Every row comes from one small tree of marks. Brackets hold a mark, then the marks that hang from it, in alphabetical order. Every link used is in the known rows. Which tree was each row made from?
Known rows:
(bivag (soduk (novog rikaz))): [ 0.67  0.08  1.60 -0.14 -0.52  0.31  0.00  0.12 -0.07 -0.34 -0.04  0.99
 -0.70  0.23 -0.15  0.49 -0.45  0.16  0.30 -0.15  0.98  0.37 -0.05]
(tobuz (soduk novog)): [ 0.95  0.16 -1.16 -0.05 -0.25  0.38 -0.15  1.10  0.09  0.19 -0.02  0.88
 -0.64  0.12  0.03  0.31 -0.25  0.10 -0.02  0.29  0.40  0.52 -0.43]
(tobuz nuket (soduk bivag (novog (rikaz zafeb)))): [ 1.75  0.03 -1.70 -0.86 -0.44  0.21 -1.12  0.74 -0.04 -1.00  0.03  0.15
 -0.75  0.47 -0.67 -1.10 -0.26 -0.27 -0.04  0.34  1.60  0.75  0.81]
(vekufo (nuket totan)): [-0.17  0.28 -1.04 -0.05  0.29 -0.23  0.74  1.87 -0.33  0.26 -0.13  1.00
 -0.21 -0.78  0.14 -0.20  0.35 -0.17 -0.24  0.07  0.40  0.19 -1.42]
(zafeb (rikaz novog)): [ 0.14  0.70 -0.85 -0.44  0.02 -0.76 -0.04  0.67 -0.29 -0.10 -0.06 -0.52
 -0.51 -0.98  0.73  0.12  0.63 -0.72  0.14  0.54 -0.61  0.35 -1.29]
(bivag (soduk (novog mulu nuket))): [ 0.58  0.03 -1.29 -0.10  0.07  0.43  0.01 -0.49 -0.07 -0.64 -0.25  1.02
 -0.53  0.52  0.23  0.32 -0.54 -0.01  0.24 -0.09  1.57  0.27 -1.44]
(novog nuket): [-0.40 -0.28  0.08  0.06  0.36 -0.19  0.03  0.22 -0.10 -0.43 -0.01 -0.09
  0.21  0.56  0.22 -0.39  0.47 -0.29  0.23  0.28  0.78  0.29 -0.40]
(soduk bivag (novog mulu (nuket totan) (rikaz zafeb))): [ 0.63  0.11 -2.89 -0.75  0.28 -0.21 -0.70 -0.39 -0.31 -1.23 -0.34  0.61
 -0.13 -0.30 -0.45 -1.05 -0.16 -0.31 -0.56 -0.24  1.70  0.34 -0.65]
(bivag soduk): [ 0.28 -0.05  0.33 -0.10 -0.23  0.34  0.20  0.18 -0.06 -0.25 -0.14  0.61
 -0.42  0.05  0.26  0.09 -0.32 -0.04  0.16  0.00  0.62  0.19 -0.19]
(rikaz (novog nuket)): [-0.08  0.23 -0.63 -0.12  0.31 -1.09  0.16  0.75 -0.07 -0.44  0.06 -0.58
 -0.17  0.93  0.34 -0.48  0.68 -0.46  0.64  0.87  0.30  1.08 -1.09]
(totan nuket): [ 0.05  0.03 -0.83 -0.24 -0.30 -0.06 -0.32 -0.21 -0.21 -0.34 -0.17 -0.35
  0.10 -0.08 -0.07 -0.44  0.16 -0.01 -0.27 -0.23 -0.06  0.00 -0.08]
(soduk (novog (nuket totan))): [ 0.01 -0.01 -1.18 -0.40  0.16  0.19  0.11  0.74 -0.43  0.04 -0.17  1.05
 -0.16 -0.11  0.16 -0.24  0.59 -0.36 -0.02 -0.21  0.79  0.39 -1.50]
(tobuz nuket soduk): [ 0.99 -0.17 -1.85 -0.42 -0.35  0.06 -0.22  1.45  0.19 -0.10  0.03 -0.06
 -0.28  0.15  0.02 -0.60 -0.23 -0.41  0.11  0.45  0.49  0.41  0.08]
(vekufo nuket): [-0.15  0.24  0.30  0.35  0.33 -0.19  0.52  1.12 -0.12 -0.03  0.07  0.46
 -0.26  0.07  0.03  0.14  0.26  0.10  0.14  0.34  0.57  0.17 -0.82]
(bivag (soduk (novog mulu (nuket totan) rikaz))): [ 0.57 -0.01 -1.37 -0.46 -0.15  0.01  0.21  0.40 -0.15 -0.63 -0.39  1.37
 -0.37 -0.42  0.09 -0.06 -0.60 -0.32 -0.12 -0.26  1.59  0.42 -1.40]
(nuket totan): [-0.01  0.07 -1.33 -0.38 -0.06 -0.02  0.25  0.75 -0.19  0.28 -0.19  0.54
  0.03 -0.84  0.09 -0.36  0.10 -0.29 -0.39 -0.28 -0.19  0.01 -0.58]
(novog mulu rikaz): [ 0.30  0.04 -0.48  0.07 -0.08 -0.57 -0.10 -0.46  0.36 -0.42 -0.07 -0.27
  0.24 -0.40 -0.34  0.12 -0.85  0.08 -0.26 -0.09  0.16 -0.18  0.31]
(novog (nuket totan) (rikaz zafeb)): [-0.26  0.02  0.18 -0.38  0.54 -0.60 -0.01  0.88 -0.18 -0.65 -0.11  0.42
 -0.05 -0.83  0.09 -1.10  0.36 -0.41 -0.43  0.14  1.01  0.68  0.12]
(novog mulu (nuket totan)): [-0.10 -0.09 -2.99 -0.34  0.39 -0.31  0.22  0.31 -0.05 -0.30 -0.34  0.40
  0.34 -0.63  0.24 -0.55 -0.14 -0.47 -0.42 -0.18  0.61  0.04 -1.32]
(bivag (soduk (novog mulu))): [ 0.96  0.31 -1.34 -0.16 -0.29  0.61  0.01 -0.72  0.04 -0.23 -0.24  1.11
 -0.72 -0.09  0.00  0.68 -1.01  0.29  0.01 -0.35  0.79 -0.05 -1.02]
(zatib (nuket totan)): [-0.17  0.55 -0.78 -0.28 -0.24  0.18  0.04  0.55 -0.10  0.51 -0.30  0.54
  0.10 -1.12  0.10 -0.46  0.02 -0.19 -0.81 -0.48 -0.25 -0.22 -0.09]
(soduk (novog nuket)): [ 0.01 -0.07  0.21 -0.02  0.24  0.23 -0.13 -0.04 -0.22 -0.25  0.03  0.50
 -0.18  0.77  0.07  0.07  0.49 -0.10  0.38  0.09  0.97  0.39 -0.91]

Which tree is each row?
[ 0.71  0.99 -2.18 -0.25  0.41 -0.95 -0.10 -0.34  0.28 -0.40 -0.04 -0.41
 -0.65 -0.45  0.01 -0.27 -0.51  0.12 -0.17  0.49 -0.24  0.77 -0.55]	(rikaz (novog mulu) zafeb)
[ 0.55 -0.13 -1.02  0.02  0.09  0.18 -0.12  1.35  0.00 -0.22 -0.03  0.76
 -0.40  0.62  0.24 -0.06  0.24 -0.20  0.21  0.56  1.16  0.78 -0.88]	(tobuz (soduk (novog nuket)))
[ 0.81  0.41  1.74 -0.22 -0.14  0.37 -0.21 -0.19 -0.08 -0.54  0.00  1.15
 -1.08 -0.29 -0.14  0.13 -0.50  0.34  0.03 -0.07  1.24  0.59  0.43]	(bivag (soduk (novog (rikaz zafeb))))
[ 1.67  0.19 -3.54 -0.48 -0.40  0.34 -0.41  0.63  0.30 -0.04 -0.08  0.45
 -0.57  0.04 -0.25  0.03 -0.90 -0.12 -0.03  0.08  0.68  0.20 -0.72]	(tobuz nuket (soduk (novog mulu)))
[ 0.58 -0.09  0.05 -0.07 -0.10  0.02 -0.02 -0.31  0.06 -0.90 -0.18  0.81
 -0.41  0.40 -0.03  0.29 -0.69 -0.05  0.26  0.00  1.77  0.42 -0.81]	(bivag (soduk (novog mulu nuket rikaz)))
[ 1.11  0.54  0.08 -0.20 -0.09  0.28 -0.26 -0.81  0.17 -0.72 -0.14  1.10
 -0.99 -0.57 -0.24  0.32 -1.21  0.44 -0.25 -0.23  1.23  0.36  0.06]	(bivag (soduk (novog mulu (rikaz zafeb))))
[ 0.35  0.73 -2.13 -0.20  0.76 -1.12 -0.07 -0.13  0.19 -0.85 -0.04 -0.49
 -0.49  0.13  0.23 -0.64 -0.04 -0.17  0.08  0.77  0.52  1.05 -0.98]	(rikaz (novog mulu nuket) zafeb)
[ 0.92  0.08 -3.10 -0.35 -0.25  0.36 -0.72 -1.26 -0.12 -0.58 -0.23  0.22
 -0.08  0.55 -0.54  0.03 -0.56  0.11 -0.14 -0.37  0.67 -0.35 -0.73]	(soduk bivag (novog mulu))
[ 0.05  0.15 -1.54 -0.38  0.60 -0.70 -0.05  0.24  0.07 -0.77 -0.24  0.34
  0.04 -1.17 -0.02 -0.94 -0.33 -0.31 -0.69 -0.02  1.03  0.39 -0.22]	(novog mulu (nuket totan) (rikaz zafeb))
[ 1.86 -0.14 -5.11 -1.14 -0.81 -0.02 -0.75  1.09  0.00 -0.63 -0.35  0.47
 -0.21 -0.24 -0.64 -0.93 -0.82 -0.59 -0.42 -0.12  1.18  0.16 -0.59]	(tobuz (nuket totan) (soduk bivag (novog mulu rikaz)))
[ 0.41  0.14  1.95 -0.17  0.21  0.22 -0.20  0.06 -0.17 -0.97 -0.01  1.07
 -0.89  0.24  0.09 -0.23 -0.04  0.02  0.25  0.22  2.00  0.94 -0.02]	(bivag (soduk (novog nuket (rikaz zafeb))))
[ 0.55 -0.23  0.19  0.05 -0.06 -0.23 -0.18  1.47  0.12 -0.49  0.03  0.55
 -0.29  0.60  0.00 -0.13  0.09 -0.22  0.23  0.66  1.34  0.90 -0.20]	(tobuz (soduk (novog nuket rikaz)))
[ 1.58 -0.31 -1.96 -0.76 -0.82  0.12 -0.90  1.00 -0.04 -0.76  0.00  0.01
 -0.33  0.96 -0.66 -0.75 -0.22 -0.44  0.24  0.28  1.35  0.45  0.32]	(tobuz nuket (soduk bivag (novog rikaz)))
[ 1.86 -0.02 -6.29 -1.17 -0.63  0.43 -0.65  0.96 -0.13 -0.38 -0.42  0.70
 -0.33 -0.14 -0.41 -0.91 -0.67 -0.59 -0.44 -0.25  0.97  0.09 -1.27]	(tobuz (nuket totan) (soduk bivag (novog mulu)))
[ 1.82  0.48 -3.42 -0.92 -0.24 -0.01 -0.43  1.28  0.23 -0.25 -0.18  0.97
 -0.82 -1.37 -0.38 -0.71 -1.00 -0.23 -0.69 -0.02  0.91  0.57 -0.26]	(tobuz (nuket totan) (soduk (novog mulu (rikaz zafeb))))
[ 0.32  0.76 -3.47 -0.59  0.71 -1.17  0.14  0.63  0.01 -0.54 -0.25  0.06
 -0.46 -0.77  0.35 -1.00  0.05 -0.44 -0.28  0.51  0.34  1.05 -1.57]	(rikaz (novog mulu (nuket totan)) zafeb)
[ 0.05  0.55 -2.49 -0.36  0.45 -1.07 -0.06  0.22 -0.15 -0.70 -0.21 -0.70
 -0.22 -0.71  0.86 -0.09  0.36 -0.88  0.08  0.66  0.16  0.37 -2.11]	(zafeb (rikaz (novog mulu nuket)))
[ 0.34 -0.02 -1.14 -0.77  0.21 -0.09 -0.66  0.23 -0.52 -1.08 -0.21  0.69
 -0.21  0.02 -0.37 -1.25  0.52 -0.42 -0.30 -0.11  1.72  0.64 -0.30]	(soduk bivag (novog (nuket totan) (rikaz zafeb)))
[ 0.28  0.02 -1.69 -0.34  0.11 -0.37  0.02  0.27 -0.06 -0.39 -0.25  0.77
  0.07 -0.48 -0.17 -0.13 -0.26 -0.29 -0.27 -0.24  0.98  0.21 -1.21]	(soduk (novog mulu (nuket totan) rikaz))
[ 1.22 -0.43 -3.21 -0.73 -0.53  0.17 -0.71  1.05 -0.04 -0.68 -0.11 -0.37
 -0.08  0.84 -0.26 -1.19 -0.11 -0.62  0.08  0.40  0.98  0.28  0.20]	(tobuz nuket (soduk bivag))
[ 0.28 -0.10  0.48 -0.10  0.01  0.57  0.06  0.17 -0.30 -0.50 -0.11  1.09
 -0.62  0.84  0.33  0.15  0.16 -0.12  0.52  0.09  1.58  0.54 -1.12]	(bivag (soduk (novog nuket)))
[ 1.64  0.13 -3.63 -0.82 -0.62 -0.08 -0.22  1.50  0.22  0.00 -0.22  0.79
 -0.42 -0.88 -0.37 -0.37 -0.96 -0.41 -0.40 -0.08  0.68  0.33 -0.64]	(tobuz (nuket totan) (soduk (novog mulu rikaz)))
[ 0.66  0.06 -1.54 -0.35  0.32 -0.18 -0.94 -1.18 -0.07 -1.50 -0.14  0.09
 -0.15  0.50 -0.55 -0.69 -0.27 -0.02 -0.19  0.00  1.88  0.34 -0.07]	(soduk bivag (novog mulu nuket (rikaz zafeb)))
[ 0.49 -0.15 -4.38 -0.69  0.08  0.15 -0.45 -0.30 -0.43 -0.73 -0.44  0.67
  0.15  0.23 -0.21 -0.69  0.02 -0.47 -0.31 -0.38  1.29 -0.05 -1.74]	(soduk bivag (novog mulu (nuket totan)))
[ 0.04  0.59 -0.38 -0.22  0.69 -1.02 -0.04  0.51 -0.04 -0.68  0.10 -0.43
 -0.58  0.40  0.34 -0.82  0.66 -0.27  0.36  0.95  0.55  1.34 -0.66]	(rikaz (novog nuket) zafeb)
[ 0.52 -0.20 -2.95 -0.30  0.14  0.20 -0.68 -1.09 -0.22 -0.98 -0.25  0.13
  0.11  1.07 -0.30 -0.33 -0.08 -0.19  0.06 -0.10  1.48 -0.01 -1.16]	(soduk bivag (novog mulu nuket))
[ 0.89 -0.01 -1.87 -0.33 -0.40 -0.08 -0.75 -1.12  0.00 -0.83 -0.17  0.00
  0.03  0.51 -0.77  0.01 -0.69  0.09 -0.14 -0.31  0.88 -0.21 -0.07]	(soduk bivag (novog mulu rikaz))
